Every row comes from one small tree of marks. Brackets hold a mark, then the marks that hang from it, in alphabetical order. Every link used is in the known rows. Which tree was each row made from?
(in the rows, 128 means zero)
Known rows:
{rupela {nipez {dabaken kigo} voda zosub}}: [164 134 130 141 112 151 111 120 165 123 132 116 136 139 128 158 132 134
  95 120 130 116 139  94  83]
{voda nipez}: [100 112 141 124 132 131 107 135 117 128 137 128 129 143 160 135 120 121
 128 129 134 146 126 131 135]
{keve nipez rumedar}: [195 177 125 116 167 112 111 120 114 124 131 149 139 117 117 112 159 136
 134 124 122 120 138 123 166]
{kigo zakur}: [ 97 133 125 119 125 136 131 146 139 128 130 148 129 147 145 138 130 132
 130 126 121 134 126 123 149]
{rumedar {dabaken nipez sabil} keve}: [128 130 110 151 134 135 128 141 110 122 139  89 141 134  95 185 124 111
 143 116 134 135 173 104  77]
{dabaken kigo nipez {rumedar keve} sabil}: [ 25  76  88 140 108 141 125 139 131 127 176  34 146 170  76 184 109  92
 111 116 130 152 162  78  69]
{keve {nipez dabaken} rumedar}: [211 188 129 114 175 121 107 115 123 121 133 129 144 116 126 128 158 138
 131 123 124 101 150 115 160]
{dabaken rumedar}: [103 111 122 123 127 137 112 128 126 123 142  90 128 138 101 131 121 124
 115 121 130 126 131 112 121]
{nipez {dabaken kigo rumedar} voda zosub}: [130 131 128 114  87 156 136 124 156 125 148 113 144 151 106 162 116 137
  90 116 122  94 145  77  60]
{rupela rumedar}: [153 128 116 123 122 135 118 129 116 128 119 132 124 128 110 124 121 126
 111 122 145 135 135 120 135]
{bofez {nipez dabaken voda zosub}}: [191 169 133 129 110 146 126 124 158 116 122 134 138 103 114 145 127 156
 109 118 122  91 132 101  97]
{rumedar {keve {nipez voda zosub}}}: [152 152 114 107 112 134 107 134 133 131 114 174 137 112 116 150 144 139
 121 123 119 119 116 116  94]
{keve {nipez voda zosub}}: [164 158 131 109 122 130 121 121 136 126 127 173 141 113 117 119 143 148
 113 122 120 113 113 113 109]
{nipez {dabaken kigo sabil} voda zosub}: [128 134 126 130  99 145 148 127 158 130 158 118 151 149 121 168 107 129
 106 120 124  96 145  78  50]
{zosub {nipez dabaken voda}}: [147 131 125 131 138 136 149 130 157 127 124 133 135 133 157 130 135 142
 120 111 124 110 116 125 102]
{rumedar {keve {nipez dabaken voda}}}: [149 151 117 107 123 142  99 131 137 129 114 141 140 125 135 157 148 136
 123 121 126 113 119 120 109]
{dabaken kigo nipez rumedar}: [ 56  92 110 130 106 142 135 126 133 120 162  56 139 164  87 149 124 110
  99 119 127 149 159  92 103]
{nipez {dabaken {kigo zakur} sabil} voda zosub}: [107 137 124 124  96 150 151 139 165 130 159 131 151 161 132 175 109 131
 108 118 120 100 144  75  63]
{voda {nipez {dabaken kigo {rumedar keve}} zosub}}: [ 94 117 125 114 114 146 107 135 130 124 150 117 136 151 137 183 110 114
 109 126 127 123 151  93  92]
{dabaken kigo {nipez zosub} rumedar sabil}: [ 47  88 100 142 109 137 142 129 136 122 189  47 148 155  66 167  99 101
 102 117 125 138 169  65  61]
{vobo kigo}: [131 151 111 122 114 126 104 144 128 125 125 116 121 130 126 129 125 128
 135 128 133 141 134 139 124]
{dabaken {kigo zakur} nipez rumedar sabil}: [  4  81  98 137 114 144 138 145 142 123 189  42 148 188  92 168 108  99
 110 114 127 154 160  74 102]
{rupela nipez}: [148 119 126 150 143 134  96 123 141 123 124 104 123 128 128 132 138 124
 119 125 136 142 127 125 133]
{nipez dabaken}: [148 139 133 124 136 139 123 122 138 124 131 102 134 128 141 147 126 130
 124 127 130 105 141 118 121]
{dabaken {kigo zakur} nipez}: [ 55 112 114 129 103 140 154 142 144 125 149 110 139 168 128 155 132 117
 114 124 118 155 155 103 128]
{dabaken kigo {rumedar keve} sabil}: [ 36  92  88 136 117 134 126 142 131 132 169  78 139 175  88 177 107  95
 119 120 132 141 143  87  88]
{bofez {nipez {dabaken sabil} voda zosub}}: [173 159 128 138 117 144 125 127 157 118 138 113 143 108 108 153 115 148
 114 117 126  90 134  92  85]

Write each row's tree:
[206 165 135 143 150 123 133 126 105 119 132 112 137 125 101 139 143 130
 137 118 128 124 182 113 125] | {keve {rumedar {dabaken nipez}}}
[135 131 145 118 128 139 108 129 127 123 141 129 135 126 156 159 112 126
 120 129 128 115 143 111 106] | {voda {nipez dabaken zosub}}
[208 191 124 138 188 109 125 123 103 119 146 136 144 126 101 130 151 129
 147 117 130 117 162 110 151] | {keve nipez {rumedar {dabaken sabil}}}
[148 122 127 139 111 156 102 120 164 120 140  92 135 146 111 161 127 132
  88 115 131 115 141  84  78] | {rupela {nipez {dabaken kigo rumedar} voda zosub}}
[ 87  94 109 123 108 148  97 133 124 123 138  56 135 130  86 161 126 116
 111 117 127 139 149 104  87] | {dabaken nipez {rumedar keve}}
[ 81 129 108 125 121 144 141 137 153 122 176  97 145 159 107 183 102 115
 109 120 120 103 160  67  86] | {nipez {dabaken {kigo zakur} rumedar sabil} zosub}
[173 158 134 131 117 147 119 125 154 117 120 112 137 120 127 138 132 151
 115 117 129 103 126 113 120] | {bofez {nipez dabaken voda}}
[175 158 129 125 109 152 115 124 156 113 130 110 138 109  97 148 121 154
 100 114 124  90 135  90  93] | {bofez {nipez {dabaken rumedar} voda zosub}}
[108 109 118 144 121 130 131 128 130 125 164  74 145 115  94 152 105 115
 123 122 125 127 155  93  67] | {dabaken {nipez zosub} sabil}
[145 144 131 143 103 140 167 129 126 118 140 132 141 148  97 157 132 131
 113 117 126 131 174  93  76] | {rumedar {dabaken kigo {nipez voda zosub}}}
[156 137 135 128 109 146 127 126 151 129 148 111 149 125 122 157 106 137
 113 118 127  87 136  88  49] | {nipez {dabaken sabil} voda zosub}
[ 85  87 107 131  91 152 101 138 134 128 161  51 150 131  68 173 104 117
 105 108 126 125 146  74  22] | {dabaken {nipez voda zosub} {rumedar keve} sabil}
[ 64 106  98 121 105 139 126 139 132 129 142 108 130 166  97 167 124 109
 110 123 126 140 140 101 107] | {dabaken kigo {rumedar keve}}
[ 97 125 116 138 136 134 145 127 144 127 162  85 143 159 133 165 113 110
 125 126 132 114 151  98 107] | {nipez {dabaken kigo sabil}}
[169 127 132 149 127 149  95 121 160 123 140  90 140 126 122 156 120 132
 107 117 134 109 135  93  70] | {rupela {nipez {dabaken sabil} voda zosub}}
[118 120 132 112 121 147  90 134 125 123 142 109 135 132 138 175 110 121
 114 125 128 116 145 101  93] | {voda {nipez {dabaken {rumedar keve}} zosub}}
[150 152 120 145 146 134 123 127 147 115 141  88 137 116 117 151 120 133
 129 122 131 105 140 107 132] | {bofez {nipez {dabaken sabil}}}
[ 91 109 108 138 135 137 156 134 160 126 158  96 143 164 133 145 120 124
 112 105 127 117 126  98  85] | {zosub {nipez {dabaken kigo rumedar sabil} voda}}
[105 137 118 117 136 141 119 121 145 123 162  92 153 161 116 142 134 127
 108 114 133 113 127  91 111] | {keve {nipez {dabaken kigo rumedar sabil} voda}}
[104 115 124 129  77 143 154 128 146 127 146 119 144 145 105 149 125 129
  97 121 118 136 152  90  64] | {dabaken kigo {nipez voda zosub}}
[174 147 140 141 112 141 145 127 121 117 130 123 139 124  98 147 130 139
 120 115 127 120 166 103  74] | {rumedar {dabaken {nipez voda zosub}}}
[158 139 140 143 120 142 140 128 119 118 129 107 139 137 109 141 136 136
 124 114 134 129 161 112  92] | {rumedar {dabaken {nipez voda}}}
[119 123 139 128 136 136 110 131 128 125 158 110 140 133 150 165 101 118
 126 127 131 115 146 102  94] | {voda {nipez {dabaken sabil} zosub}}
[140 120 135 125  89 144 128 125 138 126 133 110 142 115 106 136 125 139
 106 119 120 123 142 103  62] | {dabaken {nipez voda zosub}}
[174 163 122 151 156 115 152 131 110 125 152 125 140 154 102 149 131 117
 142 120 131 124 178 101 125] | {keve {rumedar {dabaken kigo sabil}}}
[106 118 129 118  99 157 130 125 152 126 146  87 143 171 123 153 123 131
  97 114 132 109 136  92  88] | {nipez {dabaken kigo rumedar} voda}
[115 103 129 121  88 153 113 125 136 121 146  73 143 125  79 139 117 135
  93 112 123 123 145  88  56] | {dabaken {nipez voda zosub} rumedar}
